Each row was made from one path, in order. Every step used is in the known rows, and no mark comes twice. Write each row's path.
Known rows:
famebi kudo lopiva: [ 0.46 -0.15  0.26  1.03  1.02  0.01 -0.61  0.29 -0.08  0.82 -0.65 -0.15
 -0.89  0.91 -0.39 -0.35  0.06 -0.40  1.07 -0.16]
likib tepo famebi kudo: [ 1.20 -1.95 -1.33 -0.87  1.28 -0.11 -1.33  1.35  0.74 -0.16  0.03  1.04
 -1.27 -0.40  5.15 -1.12  1.13  0.32 -0.50  1.03]
kudo zipuz: [-0.89 -1.49  1.82  1.65 -2.41  0.19  0.71  0.25  1.41  0.28 -0.09  0.18
  0.39  1.38 -2.95  0.65 -0.14 -0.88  0.96  2.02]
tepo gonotad buzof: [-0.81 -0.93  0.80 -0.75 -3.40 -1.25 -0.65 -1.28  0.70  0.83  1.09 -0.07
  1.23 -0.16 -4.54  1.41 -0.33 -0.51  1.41  0.31]
kudo lopiva tepo famebi: [-0.59  1.15  0.75  0.34  0.77  1.26 -0.30  0.88  0.42  0.44 -1.41  0.47
  2.04  2.32  1.84  0.33 -0.04  0.34 -1.38 -0.30]
lopiva buzof famebi kudo: [ 1.28 -1.08 -1.94 -0.50  0.95 -0.98  0.99  1.42  0.14 -0.90 -0.14  1.71
 -0.42 -3.59  2.22 -0.07  0.29  0.64 -0.19 -0.25]
tepo famebi: [ 0.51 -1.76  0.97  0.19 -0.01  0.71 -0.31  1.09  1.37  0.74  0.41  1.22
  1.13 -1.59  1.28  1.76  0.60 -0.35  0.01  2.12]
tepo gonotad: [-0.62 -1.36 -0.37  0.10 -2.90 -0.38 -0.37 -0.10  0.93  0.90  1.15  0.28
  0.21 -0.19 -2.41  2.79 -0.18 -0.47  1.57  1.16]
buzof famebi: [ 0.43 -1.86 -0.56  0.47 -0.05  0.19  1.16  1.10  0.71  0.05  0.37  0.76
 -0.24 -1.87  1.45  2.66 -0.25 -0.17 -0.63  1.45]
kudo lopiva tepo: [-1.11  0.75  0.97  0.91 -0.43  1.29  0.18  0.18  0.95  0.53 -1.77  0.29
  1.36  4.07 -1.15 -0.02 -0.64 -0.18 -0.96 -1.03]
tepo famebi kudo lopiva buzof: [ 0.83  1.18 -0.61 -0.33  2.46 -1.09 -0.66  1.53  0.25  0.24 -1.19  0.83
  0.77 -2.27  1.76 -1.62  0.85  0.36  0.39 -0.57]
likib tepo famebi: [ 0.16 -2.21 -0.76 -0.54  0.17  0.16 -0.64  1.63  2.00  0.25 -0.25  1.16
  0.08 -0.23  3.07  0.10  0.75 -0.26 -1.22  1.72]
kudo lopiva: [-0.55 -0.21  0.70  1.47  0.07  0.20  0.01  0.57  1.23  1.18 -1.05 -0.12
  0.32  1.12 -2.31  0.93 -0.29 -0.94  0.39  0.38]
tepo gonotad kudo: [ 0.11 -0.77 -1.22  0.84 -1.51  0.27 -0.68 -0.63 -0.14  0.84  1.93 -0.71
 -0.82 -0.77 -1.76  1.95 -0.32  0.05  0.88  0.58]
tepo famebi kudo zipuz: [ 0.70 -0.69  1.43  0.50 -0.12 -0.01 -0.32  0.74 -0.50 -0.16  0.62 -0.06
 -0.14 -0.42  1.97 -0.44  0.83  0.06  1.29  2.06]
tepo gonotad kudo lopiva: [-0.38  1.17 -1.36  1.43  0.16 -0.30 -0.89 -0.52 -0.76  1.34  0.88 -2.02
 -0.98  0.69 -2.48  1.11 -0.62 -0.14  0.90 -0.35]
lopiva buzof famebi kudo dorofib: [ 0.67 -1.24 -0.57 -1.61  2.15 -1.04  1.45 -0.08  0.44 -1.90  0.86  1.64
 -1.73 -6.00  2.66 -0.74  0.78 -0.02  0.22  0.16]
tepo gonotad kudo lopiva buzof reben: [-0.55  2.52 -1.24  0.69 -0.91 -0.12  0.33 -0.28 -1.30  0.13 -0.67 -1.93
 -0.15  1.43 -4.87 -1.37 -0.08 -0.26  0.05 -0.87]
tepo famebi kudo: [ 1.52 -1.48  0.33 -0.26  1.08  0.46 -0.81  0.69  0.02  0.37  0.79  1.11
 -0.16 -2.08  3.37  0.54  0.95  0.20  0.70  1.40]
gonotad buzof famebi kudo: [ 1.23 -1.25  0.28 -0.93  0.46 -0.92  0.22 -0.31 -0.60 -0.47  0.76  0.23
 -0.38 -2.42  1.07 -0.19 -0.07  0.34 -0.08  0.13]
tepo famebi kudo dorofib: [ 0.98 -1.56  1.55 -1.31  1.93  0.60 -0.30 -0.78  0.40 -0.67  1.78  0.89
 -1.46 -4.44  3.74 -0.33  1.42 -0.51  1.17  1.77]
buzof famebi kudo lopiva tepo: [ 0.41  1.18 -0.98  0.17  2.00  0.54  0.48  0.77 -1.23 -0.57 -1.20 -0.17
 -0.60  1.90  3.86 -0.18 -0.50  1.09 -1.17 -1.42]

Write each row's path:
[-0.05  1.76 -2.16 -0.66  0.43 -0.69 -0.04  0.17 -2.37 -0.46 -0.23 -0.91
 -0.94  1.95  3.04  1.11 -0.77  1.32 -0.02 -1.53]	buzof famebi kudo lopiva tepo gonotad
[ 0.39 -1.99  1.81 -0.59  0.77  0.49  0.13 -1.35  0.95 -0.69  1.45  0.89
 -2.23 -2.60  0.71 -0.62  0.87 -1.03  1.60  1.17]	famebi kudo dorofib
[ 0.33  0.80 -0.62  0.41  1.38 -1.15 -0.20  0.97  0.80  0.16 -1.37  0.93
  0.11 -0.83 -1.13 -1.82  0.26 -0.11  0.84 -1.35]	famebi kudo lopiva buzof
[ 0.14  0.35 -0.09  2.16  1.39  0.96 -0.34 -0.02  0.11  1.17 -0.17 -1.24
 -0.54  0.59 -1.71  0.02 -0.39 -0.41 -0.21 -0.23]	gonotad kudo lopiva
[ 0.47  1.17 -2.31  1.09  2.93 -0.62  1.01  1.36 -0.27 -0.06 -0.66 -0.51
 -0.10 -2.82  0.17 -0.29 -0.46  0.58 -1.62 -1.11]	gonotad kudo lopiva buzof famebi
[-0.20 -0.96  2.85 -0.13 -2.86  1.03  0.77 -1.13  0.46 -0.06 -0.61 -0.18
  1.11  2.09 -5.17 -1.31  0.20 -1.43 -0.29  1.16]	gonotad buzof reben
[ 0.17  1.64  0.21 -0.69  1.50 -0.36  0.18 -0.36 -1.46 -0.75 -1.25 -0.60
  0.58  1.88  1.64 -1.66 -0.65  0.84 -1.45 -2.15]	gonotad buzof famebi kudo lopiva tepo
[-1.07  0.06  0.10 -0.64 -0.97  1.55 -0.02 -2.58  0.01 -0.87  2.33 -0.40
 -1.22 -0.30 -0.10  0.32 -0.11 -0.02 -0.03 -0.33]	lopiva tepo gonotad kudo dorofib
[-1.56  1.53 -0.29  0.27 -2.02  0.02 -0.40 -0.32  0.12  0.66 -0.70 -0.40
  1.07  3.83 -1.83  1.51 -0.87  0.17  0.20 -1.09]	kudo lopiva tepo gonotad
[ 0.43 -0.25 -0.90  0.26 -0.05 -1.64  1.40  1.48 -0.32 -1.42 -0.35  0.84
 -0.44 -2.31  1.11 -0.91  0.16  0.62  0.34  0.47]	lopiva buzof famebi kudo zipuz
[-0.43  1.30 -0.15  1.68  1.11  2.02 -0.12 -0.35  0.01  0.44 -0.96 -0.62
  0.51  3.62 -0.41 -0.89 -0.79  0.27 -1.51 -1.52]	gonotad kudo lopiva tepo
[-0.50  0.16 -1.22  0.29 -2.03  1.39 -0.39 -1.15 -0.44  0.14  1.18  0.01
  0.36  1.97 -0.33  1.02 -0.62  0.86 -0.52 -0.84]	lopiva tepo gonotad kudo
[-0.17  0.64 -1.51  0.47  1.56 -1.41  1.28  1.88  0.77 -0.05 -1.51  0.51
  0.77 -2.27 -0.37  0.77 -0.33  0.06 -1.01 -0.59]	kudo lopiva buzof famebi
[-0.04 -0.84  0.95 -0.24 -0.63  1.76 -0.01  0.61  1.02  0.05 -0.28  1.87
  2.16  0.97  2.54  0.78  0.30  0.46 -1.31  0.71]	lopiva tepo famebi
[-0.13  0.96  0.47  0.60  0.52  1.01 -0.35  0.00 -0.27  0.15 -1.48  0.19
  0.09  3.71  0.83 -1.35 -0.31  0.28 -0.23 -1.53]	famebi kudo lopiva tepo
[-0.74 -0.31  1.68 -0.96 -4.30 -0.15  0.19 -1.47 -0.43  0.10  0.36 -1.05
  0.83  2.11 -5.97  0.03  0.01 -1.11  0.92  0.99]	tepo gonotad buzof reben
[-1.32  2.24 -0.41 -1.11 -1.04 -1.37  0.22 -0.59 -1.20 -0.07 -0.58 -1.19
  1.46  1.77 -1.04  0.87 -1.13  0.77 -1.14 -1.76]	kudo lopiva tepo gonotad buzof famebi
[ 1.05  0.44  0.35  0.33  2.43 -0.04 -1.05  1.00 -0.67  0.78 -0.38 -0.42
 -0.29 -0.84  2.54 -0.08  0.65  0.10  0.69  0.47]	tepo famebi kudo lopiva
[-0.69  1.13  0.66  0.71 -0.88  0.36  1.20  0.85  0.72 -0.04 -2.44 -0.05
  0.96  2.03 -4.63 -1.80  0.27 -1.11 -0.44 -0.17]	kudo lopiva buzof reben
[-1.08 -0.56  0.25 -1.50 -4.24 -0.81 -0.24 -0.76  0.14 -0.29 -0.34 -0.98
 -0.27  3.71 -4.15 -1.49  0.15 -0.94 -0.20  0.58]	likib tepo gonotad buzof reben
[-1.80  2.05  0.80 -0.64 -2.51 -0.80 -0.79 -1.30 -0.18  0.58 -0.59 -0.86
  2.07  3.63 -3.93 -0.14 -0.95  0.02  0.05 -1.86]	kudo lopiva tepo gonotad buzof
[ 0.10 -1.10  1.40  1.30 -1.37 -0.16  0.10  0.02  0.16 -0.13  0.26  0.10
 -1.01  1.28 -1.15 -0.67  0.20 -0.43  1.78  1.31]	famebi kudo zipuz
[ 0.18  1.71  0.03  0.95  2.11  1.97 -0.55  0.29 -0.50  0.38 -0.55 -0.68
  1.34  1.75  2.79 -0.67 -0.16  0.84 -2.00 -0.78]	gonotad kudo lopiva tepo famebi
[ 0.06 -1.59  1.21  0.42  1.23  1.62  0.42 -1.73  1.18 -0.34  1.89 -0.02
 -1.65 -2.81 -0.58 -0.19  0.43 -1.01  0.09  1.17]	gonotad kudo dorofib
[ 0.16  0.46 -0.83 -2.09 -1.57 -1.01 -0.15 -1.14 -1.91 -1.02  0.98 -0.14
  0.19  0.38  1.79  0.19 -0.62  1.49 -0.32 -1.34]	lopiva tepo gonotad buzof famebi kudo
[-0.06  2.06 -3.52  0.33  1.43 -1.71  0.37  0.90 -1.12  0.06  0.37 -1.36
 -0.40 -3.01 -0.64  1.13 -0.64  0.87 -0.50 -1.21]	tepo gonotad kudo lopiva buzof famebi
[ 0.69 -1.43  1.67 -1.89  1.65 -0.74  0.73 -1.72 -0.26 -1.48  1.69  0.14
 -1.62 -4.58  1.35 -1.05  0.51 -0.48  0.24  0.60]	gonotad buzof famebi kudo dorofib
[ 0.43 -0.84  1.77 -1.88  1.58  1.55 -0.13 -1.03  0.07 -1.39  1.09  1.41
 -0.58 -1.41  5.01 -1.23  1.16  0.18 -0.24  0.49]	lopiva tepo famebi kudo dorofib
[ 0.28  1.51 -0.88 -1.07  0.39 -2.71 -0.58 -0.44 -2.29  0.19  0.53 -2.00
 -0.98 -1.03 -0.52  0.51 -0.54  0.54  1.01 -0.97]	tepo gonotad buzof famebi kudo lopiva
